Every row comes from one small tree of marks. The marks that hang from a mark follow it in brackets, in alphabetical order. Every link used is in the known rows. Which tree was each row made from?
Known rows:
gerum[fesem gerok zabud zipit[vebep]]: -0.59 -0.25 -1.20 +0.33 +1.01 -0.69 -3.87 -0.74 -3.08 -1.24 -0.60 -0.26 +0.04 -0.35 +0.10 +0.09 +1.78 +0.90 -0.78 +1.10 -3.85
fudim[vebep[zotido]]: -0.43 -0.24 -0.07 +0.13 -0.23 +0.32 -0.12 -0.99 -0.36 +0.41 -0.71 +0.02 +0.08 -0.46 +0.80 +0.54 -0.38 -0.89 +0.28 +0.92 -1.43
gerum[fesem gerok veba zabud zipit[vebep[zotido]]]: -0.79 -0.03 -1.08 -0.03 +1.01 -0.97 -5.03 -1.88 -4.64 -0.56 -1.45 -0.67 -0.09 +0.16 +0.31 +0.40 +1.76 +0.48 -0.44 +1.14 -4.50
vebep[zotido]: -0.23 +0.20 +0.12 -0.02 +0.14 -0.25 -0.20 -0.81 +0.05 +0.35 -0.32 +0.10 -0.11 -0.03 +1.05 +0.51 -0.16 -0.35 -0.14 +0.38 -0.08
gerum[fesem veba[kuvok]]: +0.26 -0.66 -0.48 +0.09 -0.27 -0.25 -1.41 -0.42 -2.29 +0.53 -1.47 -0.31 +0.04 -0.01 -0.63 +0.56 +0.76 +0.33 -0.41 +0.69 -1.51
gerum[veba zabud]: +0.11 -0.06 -0.53 -0.27 +0.34 +0.56 -1.90 -0.61 -2.35 -0.08 -0.61 -0.52 -0.05 +0.60 -0.27 -0.10 +0.74 +0.10 +0.53 +0.72 -2.13
zipit[gerum vebep[zotido]]: -0.32 -0.38 +0.28 +0.50 +0.12 +0.26 -2.87 -1.15 -0.09 +0.54 -0.54 -0.76 +0.17 +0.02 +0.50 +0.15 +0.04 -0.87 +0.24 +2.08 -1.96
veba[gerum[zabud] kuvok]: +0.45 -1.55 -0.59 +1.42 -0.07 +0.44 -1.63 -0.44 -0.57 +0.18 -1.15 -0.34 +0.11 -0.52 -0.58 +1.37 +1.11 -0.02 -0.40 +2.60 -4.25
zipit[gerum[fesem gerok]]: +0.08 -0.31 -0.46 +0.77 -0.13 -0.31 -2.45 -0.78 -1.79 -0.76 -0.85 -0.43 -0.17 +0.30 +0.21 +0.35 +1.47 +0.53 -0.42 +0.16 -0.14
veba[kuvok]: +0.19 -0.66 -0.25 +0.56 -0.33 -0.09 -0.07 +0.12 +0.26 +0.31 -0.37 -0.12 +0.10 -0.52 -0.81 +0.66 -0.07 +0.02 -0.16 +1.14 -1.85
gerok[gerum[fesem veba[vebep] zabud zipit]]: -0.60 -0.75 -0.81 +0.31 -0.01 +0.96 -3.19 -1.37 -2.81 -0.38 -1.45 -0.42 +0.26 +0.45 +0.16 +0.84 +2.76 +0.46 -0.94 +1.21 -2.12
gerum[fesem gerok veba[vebep[zotido]] zabud zipit]: -0.92 -0.62 -1.41 +0.24 +0.32 -0.83 -3.71 -1.97 -4.26 -0.56 -1.35 -0.16 -0.12 -0.21 +0.94 +0.84 +2.33 +0.69 -0.72 +0.79 -3.37
veba[gerum kuvok]: +0.38 -1.46 -0.03 +1.32 -0.51 -0.16 -0.71 -0.22 +0.17 +0.63 -1.06 -0.29 +0.12 -0.56 -1.15 +1.22 +0.43 -0.16 -0.44 +1.53 -2.60
veba[gerum[fesem gerok zabud zipit[vebep]] kuvok]: -0.21 -1.71 -1.24 +1.69 +0.45 -0.83 -4.58 -0.93 -2.89 -0.63 -1.66 -0.57 +0.15 -0.92 -1.05 +1.34 +2.25 +0.75 -1.21 +2.56 -6.48
zipit[vebep[zotido]]: -0.51 -0.23 -0.01 -0.04 +0.31 -0.28 -1.79 -0.86 -0.20 +0.50 -0.47 -0.20 +0.10 -0.64 +0.76 +0.16 -0.59 -0.61 +0.08 +1.21 -1.64
kuvok[veba zipit[gerum[fesem zabud] vebep[zotido]]]: -0.12 -0.05 +0.05 +0.93 +0.76 +0.73 -6.25 -1.44 -2.43 +0.41 -1.39 -0.60 +0.16 -0.05 +2.41 -0.03 +2.17 -0.31 -0.36 +1.71 -3.39
kuvok[zipit[gerum]]: +0.20 +0.00 +0.66 +0.88 -0.18 +0.29 -2.27 -0.16 +0.48 +0.02 +0.20 -0.46 +0.14 +0.80 -0.23 -0.10 +1.58 -0.06 -0.33 +0.45 -0.64
libo[vebep[zotido]]: -0.74 -0.56 -0.34 -0.32 +0.48 -0.30 -0.80 -1.22 -0.45 +0.38 -0.46 +0.46 -0.13 -0.26 +1.99 +0.38 -0.81 -0.16 -0.36 +1.12 -1.07
kuvok[veba[vebep] zipit[gerum[gerok zabud]]]: -0.25 -0.84 -0.66 +1.57 -0.33 +0.52 -5.21 -0.79 -2.30 -0.38 -0.60 -0.73 +0.08 -0.85 +0.58 -0.03 +2.28 +0.26 +0.35 +0.50 -3.73
veba[gerum[zipit] vebep[zotido]]: -0.74 -1.23 +0.07 +1.07 -0.24 -0.61 -1.12 -1.18 -0.05 +0.59 -0.69 +0.13 +0.21 -0.50 +0.39 +1.13 +1.19 -0.34 -0.94 +1.14 -2.05
zipit[gerum[zabud] vebep]: -0.02 -0.63 -0.36 +0.64 +0.48 +1.11 -3.64 -0.57 -0.91 -0.21 -0.35 -0.89 +0.29 +0.13 +0.00 -0.22 +0.81 -0.36 +0.40 +2.74 -3.49
veba[kuvok vebep]: -0.23 -1.62 -0.67 +0.79 -0.81 -0.01 -0.24 +0.00 +0.28 +0.51 -0.40 +0.07 +0.30 -1.51 -0.44 +0.72 +0.04 -0.07 -0.23 +1.64 -2.29

Write each row's tree:
-0.58 -1.59 -1.05 +1.48 -0.08 -0.45 -2.77 -0.93 -1.92 -0.79 -0.63 -0.24 +0.08 -0.76 -0.60 +0.96 +2.14 +0.58 -0.60 +1.24 -4.23
veba[gerum[gerok zabud zipit] vebep]
-0.50 -0.98 -0.46 +1.02 +0.31 -1.32 -3.66 -0.83 -2.39 -0.52 -1.22 -0.36 +0.08 -0.46 -0.84 +0.53 +1.68 +0.59 -1.07 +0.39 -2.81
veba[gerum[fesem gerok zipit[vebep]]]
+0.32 -0.87 -1.01 +1.14 -0.32 +0.23 -3.93 -1.07 -3.03 -0.33 -1.26 -1.46 -0.07 +0.33 -1.84 +0.78 +1.43 +0.26 +0.67 +2.21 -5.08
zipit[gerum[gerok veba[kuvok] zabud]]
-0.25 -2.15 -0.82 +1.73 -0.24 +0.15 -1.86 -0.50 -0.63 +0.20 -0.81 -0.12 +0.39 -0.95 -0.87 +1.38 +1.93 +0.17 -0.92 +3.01 -5.55
veba[gerum[zabud zipit] kuvok vebep]
-0.71 +0.02 -0.38 +0.09 +0.79 +0.55 -4.75 -2.06 -3.09 -0.04 -1.81 -0.84 +0.17 +0.81 +0.49 +0.92 +2.08 -0.09 -0.79 +1.92 -3.45
gerok[gerum[fesem veba zabud zipit[vebep[zotido]]]]
-0.75 -0.07 -0.40 +0.44 +0.94 +0.59 -3.72 -1.70 -1.50 -0.39 -1.27 -0.34 +0.19 +0.27 +1.30 +1.14 +1.97 -0.04 -1.26 +2.27 -2.95
gerok[gerum[fesem zabud zipit[vebep[zotido]]]]
+0.22 -0.72 -0.08 +1.68 -0.63 -0.53 -3.27 -0.33 -0.28 -0.29 -0.29 -0.81 +0.02 -0.12 -1.58 +0.78 +1.64 +0.31 -0.33 +1.00 -3.21
veba[kuvok[zipit[gerum[gerok]]]]
-0.34 -0.40 +0.43 +0.89 +0.26 -0.26 -3.10 -0.26 -1.40 +0.72 -0.90 -0.71 +0.30 -0.38 -0.83 -0.11 +0.57 -0.35 +0.04 +0.18 -3.38
kuvok[veba[gerum[zipit[vebep]]]]
-0.30 -1.59 -0.73 +1.58 +0.00 -1.44 -3.69 -0.71 -2.11 -0.21 -1.55 -0.50 +0.17 -0.98 -1.66 +1.21 +1.60 +0.58 -1.24 +1.50 -4.76
veba[gerum[fesem gerok zipit[vebep]] kuvok]
-0.66 -1.32 -0.46 +1.18 +0.20 +0.03 -2.02 -1.42 -0.81 +0.19 -0.76 +0.10 +0.18 -0.43 +1.00 +1.24 +1.86 -0.17 -0.89 +2.17 -3.70
veba[gerum[zabud zipit] vebep[zotido]]
-0.47 -0.17 -0.50 +0.08 +0.65 +0.80 -4.54 -1.28 -3.11 -0.39 -1.50 -0.91 +0.27 +0.81 -0.55 +0.45 +2.18 +0.27 -0.64 +1.55 -3.34
gerok[gerum[fesem veba zabud zipit[vebep]]]
+0.21 +0.05 +0.66 +0.52 -0.31 +0.25 -3.22 -0.51 -1.08 +0.35 -0.30 -0.96 +0.12 +1.33 -1.03 -0.31 +1.64 -0.12 +0.15 +0.09 -1.18
kuvok[zipit[gerum[veba]]]
+0.09 -0.34 -0.78 +0.97 +0.16 +0.40 -2.98 -0.84 -1.64 -1.03 -0.35 -0.80 -0.15 +0.34 -0.22 +0.35 +1.39 +0.30 +0.32 +1.38 -2.69
zipit[gerum[gerok zabud]]
-0.23 -1.16 -1.18 -0.11 +0.05 +0.55 -2.54 -0.94 -3.25 -0.07 -1.31 -0.02 +0.12 -0.36 +1.13 +0.07 +1.61 +0.43 -0.25 +1.05 -1.66
gerum[fesem veba[vebep] zabud]
-0.38 -0.79 +0.26 +0.79 +0.28 -0.49 -2.28 -0.32 -0.39 +0.25 -0.48 -0.47 +0.34 -0.08 -1.27 +0.20 +0.77 -0.18 -0.49 +1.05 -3.01
veba[gerum[zipit[vebep]]]
-0.07 -0.83 +0.04 +0.42 -0.24 -0.42 -3.77 -0.17 -1.28 +0.84 -0.73 -0.84 +0.34 -0.46 -1.88 -0.01 +0.54 -0.17 +0.05 +1.14 -4.20
gerum[veba[kuvok[zipit[vebep]]]]
-0.71 +0.06 -0.35 +0.12 +1.11 -0.09 -2.70 -0.98 -1.01 -0.10 -0.20 -0.28 +0.18 -0.01 +0.60 +0.28 +0.78 -0.22 -0.34 +2.17 -4.16
gerum[zabud zipit[vebep[zotido]]]
-0.97 -0.52 -1.15 +0.30 +0.13 -0.69 -3.27 -1.74 -3.38 -0.42 -0.78 -0.49 -0.08 -0.23 -0.03 +0.68 +1.58 +0.32 -0.02 +0.95 -4.27
gerum[gerok veba[vebep[zotido]] zabud zipit]
-0.80 +0.20 +0.18 +0.03 +0.61 -0.67 -1.82 -0.76 -0.28 +0.32 -0.07 -0.20 +0.20 -0.08 +0.06 +0.16 +0.12 -0.39 -0.40 +1.11 -2.50
gerum[zipit[vebep[zotido]]]
-0.61 -0.51 -0.40 +0.70 +0.28 +0.61 -4.32 -1.72 -1.86 +0.43 -1.61 -1.31 +0.29 +0.25 -1.31 +1.47 +1.26 -0.48 -0.22 +3.24 -6.21
gerok[gerum[veba[kuvok] zabud zipit[vebep[zotido]]]]
-0.22 -1.52 -0.30 +1.07 -0.79 -0.17 -1.44 +0.11 +0.63 +0.51 -0.11 +0.16 +0.37 -1.36 -0.41 +0.61 +1.02 +0.10 -0.74 +1.18 -2.55
veba[kuvok[zipit] vebep]
-0.53 -0.43 -0.30 +0.11 +0.36 -0.96 -3.21 -1.21 -2.56 +0.85 -1.55 -0.54 +0.23 -0.08 -0.56 +0.70 +0.90 -0.07 -0.77 +1.80 -3.97
gerum[fesem veba[kuvok] zipit[vebep[zotido]]]
-0.60 -1.43 -0.68 +1.10 +0.39 -0.11 -2.46 -1.65 -1.75 +0.02 -1.35 +0.41 +0.16 -0.39 +1.98 +1.36 +2.60 +0.21 -1.61 +2.05 -2.86
veba[gerum[fesem zabud zipit] vebep[zotido]]
+0.04 -0.02 +0.17 +0.74 -0.43 -0.45 -4.19 -0.83 -2.20 -0.28 -0.47 -1.18 -0.11 +0.96 -1.53 -0.09 +1.78 +0.27 +0.30 -0.48 -1.87
kuvok[zipit[gerum[gerok veba]]]
+0.13 -0.74 -1.29 +0.57 -0.10 -0.28 -2.88 -0.78 -3.15 -0.38 -1.14 -0.94 -0.17 -0.32 -1.57 +0.78 +0.81 +0.50 +0.49 +1.30 -4.81
gerum[gerok veba[kuvok] zabud]
